What can hang from each mark
W: B L
L: E R W
A: S
E: L
G: Q S
S: A
R: L
Z: Q W
Q: B Z
B: Q W

Known rows, with every way that one mark hangs from another
Z{Q{B} W{L}}: [  8.0  33.0  20.7 -12.4   7.6   9.4 -11.3  11.4  14.3  19.8   9.7 -14.9
  -7.3  -8.6  10.5  -6.2 -31.8  19.3  -7.4   8.6 -75.3   3.7  -4.6   5.3
  13.7   5.1   2.8 -16.3  38.7]
G{Q{B Z{W}} S}: [ 15.9 -10.2  23.0 -16.9  11.1   9.3  -2.9  29.9 -15.6   1.6 -15.2   7.5
 -18.6  13.8   0.2   6.7   6.2  18.2 -18.8 -38.4 -39.4  17.1  -1.0 -28.1
   8.0  19.9 -27.3 -17.8  22.5]
W{B{Q{Z}} L{E R}}: [ 14.7  44.7 -13.5 -30.5  19.9 -41.4  -9.9  20.6  17.3  -5.2  -9.5  19.8
  -1.8 -48.1 -10.0   5.2 -32.0  32.1 -16.4  28.6 -15.7 -33.0   0.6   5.3
 -26.9  17.8   2.9 -47.6   1.3]
L{E}: [  6.7   7.8 -13.0 -16.5   2.1 -17.5  -7.2  14.9  19.8   2.1  -5.5  -8.5
  -1.6  -4.3 -34.1 -10.0  -4.7 -11.8   9.9   7.8   7.5  -8.0   0.0  12.4
  -5.0   2.0 -12.6 -33.0   0.9]
Q{B}: [ -5.4   6.9  -9.4  -9.3  -3.6 -22.1   7.4  19.9  10.8  -9.9 -18.7   4.5
  -1.8   0.7 -14.4  -8.4 -23.4   8.1   3.1  -7.5  12.0  -9.1  -9.6  12.5
 -12.5  -5.7  -5.1 -15.2  11.9]
L{E R W{B}}: [ 29.0  42.4  27.4 -16.3  12.7 -43.8 -22.0  20.4  40.9   2.8 -13.3   6.3
  -0.9 -35.6 -56.7   0.9   5.0   3.2  16.9  16.4  -2.5 -33.8   3.4  -2.1
 -13.4   6.2  -9.3 -60.9 -11.4]
G{Q{Z} S}: [ 11.1 -21.5  22.6 -17.4  -1.2  12.7  -2.4  20.5 -25.3  -4.5  -9.7  13.4
 -15.9  12.3   7.9  -0.2   9.0   8.1 -20.4 -43.7 -14.7  32.7   3.1 -29.8
   7.7  19.8 -24.8  -7.6  23.4]
E{L{R W{B{Q}}}}: [  8.2  26.9  36.7 -14.4 -16.7 -30.4 -13.7  -1.1  -2.0 -14.5   8.3   6.4
  -9.9 -41.6   2.8   3.4 -14.7  -5.4   1.6   9.6   8.9  -1.8   5.7 -14.0
  -8.5   5.2   2.3  -4.7   1.2]
A{S}: [  5.3 -17.2   8.7 -23.0 -19.0   0.5  -0.6  12.2   6.2   3.3  11.3   8.3
  -0.1  21.9 -27.7 -12.3  -7.8  -3.0 -10.0 -10.8  11.3  11.8  -6.2  -3.0
   0.3  -5.2 -11.5   4.9   8.5]
Q{Z}: [ -5.2   1.6  -5.7 -24.3 -15.9 -10.0   7.6  15.5  12.4   4.0 -27.0  29.4
  -9.0   6.8  -9.3 -10.6 -22.6  22.9  -1.8   5.2   0.8   3.1  -6.7  11.5
  -1.0  18.4  -7.4 -13.4  10.5]
Z{W{B}}: [ 18.1  19.8  -7.1 -10.1  -8.4   3.3 -14.6   1.4   4.6  -8.4   1.5 -11.2
  -5.7  -6.6   2.7  -5.0 -31.3  11.1  -4.1  27.8 -44.2 -12.3  -5.9  -3.6
  -1.1   4.5   0.4 -23.5  10.8]
Q{B Z}: [ -8.8  10.6 -14.2 -22.2  -3.2 -24.9  17.3  29.8  21.2   2.3 -39.3  31.1
  -9.4   6.1 -20.9  -5.1 -25.7  35.0  -0.7  -2.4   0.8 -11.6 -14.5  16.6
  -8.5  14.4  -8.9 -21.3  10.3]
B{Q{Z} W{L}}: [ 18.8  13.0  -1.3 -40.6   6.0 -39.1 -31.8  22.5   2.8  -6.0  -7.9  44.7
  -6.7  -6.7  -2.6  -4.0 -34.3  39.4 -18.0  15.8   3.0  12.9  -9.7  -0.9
 -20.3  22.2  13.2  -4.6   5.1]
G{Q{Z{W{L{E}}}} S{A}}: [ 27.4  19.9  27.7 -29.5  14.4  11.0   0.1  22.7  -8.8   3.4  -4.1 -11.6
 -15.6  14.8 -29.2   2.7   7.1   7.2 -20.3 -17.4 -45.0  16.8   5.1 -31.9
  12.2  21.8 -25.2 -12.6   0.3]
G{Q{B{W} Z} S{A}}: [ 26.5  12.5  22.7 -27.5  15.3  -6.8   2.5  31.4 -15.7 -15.0 -17.2   6.6
 -15.8  25.0 -37.4   5.9   4.2  14.8 -18.4 -33.8 -16.5  28.9 -11.0 -34.2
  -4.6  18.3 -24.7   0.0   3.9]
G{Q{B{W{L{E}}} Z} S{A}}: [ 26.7  21.4  15.8 -30.7  25.2 -11.1   1.9  34.9  -7.9  -9.0 -15.5  -1.2
 -14.9  18.8 -43.9   3.7   3.0  17.4 -18.3 -28.4 -19.8  18.2  -9.8 -30.1
  -5.0  20.6 -23.4 -10.6   2.5]
Z{Q{B} W{L{R}}}: [ 13.2  37.2  40.2 -13.2  11.2   2.0 -15.5  13.5  17.2  24.5   7.4  -9.2
  -6.9 -16.4   4.3   3.2 -26.5  14.4  -3.4  10.1 -77.3   0.0  -3.7   5.1
   9.0   6.3  -2.1 -21.1  34.8]
Q{B Z{W{L{E}}}}: [  0.3  28.7 -13.9 -27.5  12.2 -21.0   6.1  32.6  35.1  19.2 -32.0  12.5
 -10.6  -0.6 -25.7  -3.9 -29.7  42.4  -1.2  19.2 -37.7 -32.7 -11.8  18.4
  -1.3  20.6  -6.8 -38.5   8.4]
B{Q W{L{R}}}: [ 26.1  15.3  21.7 -32.1   9.3 -44.2 -42.5  17.5  -1.1  -8.9   4.4  31.5
  -0.6 -18.2  -3.7   2.7 -26.8  15.2 -11.7  13.5   9.2  11.0  -5.6  -4.0
 -28.2   9.8  11.9  -5.9   2.1]
R{L{W{B}}}: [  1.6  23.5   3.4 -11.3  -4.9 -26.0  32.9   8.9  38.1  -0.2  -8.2   0.1
  -3.2 -20.1 -17.7  -6.2 -23.0  28.4  -1.7  -1.6  12.6  -4.4  -3.5  17.3
  23.8  -2.0  13.4   2.7  10.5]
G{Q{Z{W}}}: [  9.7  -3.5  17.3  -2.5  -7.1   5.7 -14.3  14.1   5.3   6.4 -12.7  22.4
 -13.8   6.9  10.7  -3.2  -9.2  13.6 -15.3  -2.3 -39.7  25.5   5.7  -7.4
   4.0  19.5 -15.3 -17.0  23.5]
Z{Q W{B L{R}}}: [ 19.4  42.4  27.1 -12.0   4.2  11.0 -19.8  -0.6   6.0  10.7  16.4 -11.2
  -7.2 -26.1  16.7   1.2 -33.5  16.6 -10.6  22.9 -84.4   3.1  -3.8  -4.5
   5.1  11.1   3.5 -22.7  37.2]

Rows
[ 27.0  21.9  22.1 -26.5  10.1  13.4   2.7  18.3 -16.9  -7.7  -3.7  -7.9
 -15.9  10.9 -15.5   1.5  -4.0  15.3 -26.7 -16.3 -47.5  18.0   1.8 -36.8
   8.3  21.2 -20.2  -7.8   5.5] => G{Q{Z{W{B L}}} S{A}}
[  2.2  17.5  -5.3 -23.4   0.6 -16.4   6.9  29.4  27.0  11.9 -34.6  22.4
 -12.6   8.1 -20.0  -0.6 -26.5  37.7   0.0  12.0 -33.6 -19.3 -13.2  13.4
   0.3  17.5  -9.2 -27.5   8.6] => Q{B Z{W}}
[ 18.8  19.9   7.9 -23.2  11.6 -33.2 -30.5  15.5  14.0  -0.1  -3.6   1.8
  -0.2  -7.2 -30.9  -6.3 -23.0   5.8   6.6  18.1   7.9  -4.9 -18.0   4.9
 -27.1  13.7   2.5 -21.0   9.2] => B{W{L{E R}}}
[  8.3  43.2 -16.8 -16.5  15.3 -29.5  -5.2  11.7  17.5  -8.6  -4.9 -10.6
   2.8 -42.0 -15.3  -4.5 -32.9  14.8  -4.9  26.7  -9.8 -38.1  -6.1   7.7
 -27.8   9.7   1.1 -46.8   9.9] => W{B L{E R}}
[  4.9  17.9  12.4 -12.3   2.1  -7.9  -8.6  12.9   2.7  -0.5   2.6   5.2
  -4.9  -1.0  -1.8  -8.3 -25.8  14.0  -3.7 -10.7 -23.3  27.6 -14.7   3.3
  -3.7   2.7   2.4  -2.3  39.6] => Z{Q{B{W{L}}}}
[ 24.7  31.3  46.3 -18.6  10.2 -42.7 -24.0  23.3  45.6  17.8 -14.3   7.5
  -1.0 -24.9 -60.9  -0.7  14.5  -8.0  24.0   8.3   5.3 -27.1   8.2   4.2
  -4.7   5.9 -13.3 -53.6 -13.6] => L{E R W}
[ 23.6  18.4  20.5 -29.3  18.3  -7.5   3.4  31.4 -13.5 -12.5 -15.6   2.6
 -14.9  20.4 -33.8   2.7  -1.8  20.2 -21.4 -30.9 -18.4  22.6 -10.7 -31.8
  -5.8  19.8 -20.8  -1.9   6.4] => G{Q{B{W{L}} Z} S{A}}
[ 25.3  16.9  28.9 -24.9  13.8   4.7   7.2  29.9 -10.1  -4.2 -14.7  -3.5
 -17.5  20.6 -30.1   8.0   5.2  13.7 -19.2 -27.8 -41.8  17.9  -1.2 -31.8
   8.7  15.8 -28.0  -7.9   1.9] => G{Q{B Z{W}} S{A}}
[ 15.8  43.2 -11.8 -24.5  19.5 -40.3 -14.8  16.1  12.6 -11.5   1.2   6.4
   2.6 -50.8  -7.3   3.6 -30.7  18.8 -14.9  26.5 -10.8 -32.3   3.3   2.7
 -28.7   8.0   5.1 -44.7   2.2] => W{B{Q} L{E R}}
[ 26.2  15.5  24.0 -20.0  18.9  -5.6  -2.9  24.1 -21.1 -20.6  -1.2 -16.2
  -8.7  16.2 -28.9   0.4  -1.0   1.6 -18.8 -34.8 -10.5  24.6  -7.5 -34.8
  -8.4   5.0 -17.5   2.0   7.6] => G{Q{B{W{L}}} S{A}}
[ 25.6  33.5  41.7 -20.8  -1.9 -42.8 -20.5  17.8  23.2  -5.7 -17.6  38.5
  -3.4 -35.4 -23.1   3.8  -9.8  23.6   1.0   9.6  -2.7 -17.1   5.6  -9.1
 -13.4   8.7   0.8 -35.8  -6.4] => L{R W{B{Q{Z}}}}
[  8.2 -16.1  16.7 -15.9   7.6   3.0   4.6  30.4 -19.4  -5.0 -18.3  13.7
 -16.8  12.8  -0.9   3.1   7.1  16.8 -20.0 -47.7 -15.8  22.8  -2.0 -25.7
   2.5  17.4 -26.9 -13.2  23.7] => G{Q{B Z} S}
[  5.4  19.4 -16.9 -17.3  13.6 -34.3  -9.8  25.6  17.3  -8.0 -15.0  -0.5
  -1.2  -0.5 -29.5  -9.3 -29.3  18.4   3.1   4.8  10.2 -14.3 -21.1  11.2
 -23.5   3.9   2.3 -21.6  12.4] => Q{B{W{L{E}}}}
[  8.8  20.8  25.2 -13.0   4.4 -12.7 -11.9  14.6   5.1   2.8   0.4   9.4
  -4.7  -5.7  -5.9  -2.5 -22.4  10.6  -1.0 -10.0 -24.2  25.3 -14.8   3.0
  -7.4   4.2  -0.7  -6.0  37.4] => Z{Q{B{W{L{R}}}}}
[  8.4  16.1 -10.2 -23.1 -10.3  -3.0  -0.8  12.6  14.5   3.9 -20.7  20.2
 -13.0   1.4  -5.5  -4.2 -30.1  33.2  -5.8  24.6 -38.3  -9.0  -9.4   3.8
   1.6  22.8  -4.3 -24.4   9.9] => Q{Z{W{B}}}
[  4.1  22.2   8.5 -17.2   5.7 -32.7  27.2  17.1  54.0  16.5  -9.4  -7.1
  -3.0 -16.1 -42.2  -4.5  -5.1  14.9   8.3  -1.2  14.8  -9.2   2.0  25.3
  30.3  -0.4   4.3  -9.7   1.1] => R{L{E W}}
[  5.0  27.6  34.3 -10.8 -19.9 -25.4  -9.1  -3.3   0.3 -12.8   5.9  -1.5
 -10.0 -37.3  -1.0   0.0 -16.3  -7.3   7.0  10.4   9.1  -4.8   1.6 -11.3
  -8.0   6.5   0.3  -5.7   5.3] => E{L{R W{B}}}
[ 24.1  47.3  21.3 -14.2  13.0   6.4 -21.7   4.5  14.9  15.8  17.0 -16.8
  -7.7 -28.2   2.3   3.2 -26.2  12.4  -6.7  27.0 -86.5  -3.4  -2.9  -2.4
   5.6  12.1  -0.5 -35.1  32.2] => Z{Q W{B L{E R}}}
[ 26.9  32.0  43.2 -16.3  -1.9 -41.8 -24.1  14.5  19.6  -9.4 -10.6  28.9
  -0.3 -37.2 -20.4   2.3  -9.0  13.8   2.0   7.8   1.8 -16.4   7.1 -10.5
 -14.5   1.5   1.8 -33.3  -6.1] => L{R W{B{Q}}}
[  7.3  38.2 -41.7 -29.6  15.0 -31.0  -4.7  17.3  13.2 -12.1  -5.3  11.0
  -2.0 -37.9  -2.1  -7.8 -40.3  39.5 -21.8  27.1 -13.8 -28.0   0.0   6.0
 -19.3  14.7   9.7 -40.4   6.3] => W{B{Q{Z}} L{E}}
[ 16.7  41.9  34.4 -15.7  19.8  -2.8 -17.8  17.7  26.0  29.8   7.2 -13.9
  -7.6 -19.0 -10.5   4.5 -18.3   9.9   1.2  14.2 -79.3  -6.7  -2.7   7.7
   9.2   8.6  -6.4 -33.7  29.7] => Z{Q{B} W{L{E R}}}
[  9.9  31.8  -3.3 -23.1   9.8 -39.7  27.6  20.0  51.8   8.9 -13.0   9.8
  -6.1 -25.1 -38.2   1.6 -12.3  33.7  -2.0   6.4   5.4 -11.6   1.4  20.4
  25.0   6.3   7.4 -16.3  -1.4] => R{L{E W{B{Q{Z}}}}}
[ 11.1  24.3  21.8 -15.4  10.6 -15.6 -14.1  17.8  10.9   6.2   0.6   5.5
  -5.0  -7.3 -16.2  -1.1 -16.9   7.4   1.3  -7.0 -25.6  20.7 -14.2   4.8
  -6.9   5.5  -4.2 -14.6  33.7] => Z{Q{B{W{L{E R}}}}}
[  7.5  23.3   8.1 -29.4   2.0 -11.8  -6.2  20.1  28.7  24.7 -21.5  16.0
 -10.8  -4.9 -17.8  -2.8 -22.6  27.2   0.0  26.9 -38.7 -20.8  -4.2  12.6
   1.8  26.7  -7.9 -33.7   5.6] => Q{Z{W{L{E R}}}}
[  1.6  19.3  47.0 -12.1 -20.8 -24.6 -10.6  -1.0   3.7  -2.8   5.7   0.0
  -9.7 -29.7  -4.4  -1.7  -8.8 -15.3  11.1   4.1  14.7  -0.1   5.2  -7.4
  -2.6   4.8  -3.0  -0.9   3.8] => E{L{R W}}
[  7.3  21.1   8.2 -14.5   8.0 -10.8 -10.9  16.0   8.8   2.0   2.4   1.3
  -5.2  -2.6 -12.0  -7.6 -21.2  11.2  -1.1  -8.2 -24.3  23.4 -14.1   5.2
  -3.7   3.9  -0.9 -11.5  36.1] => Z{Q{B{W{L{E}}}}}
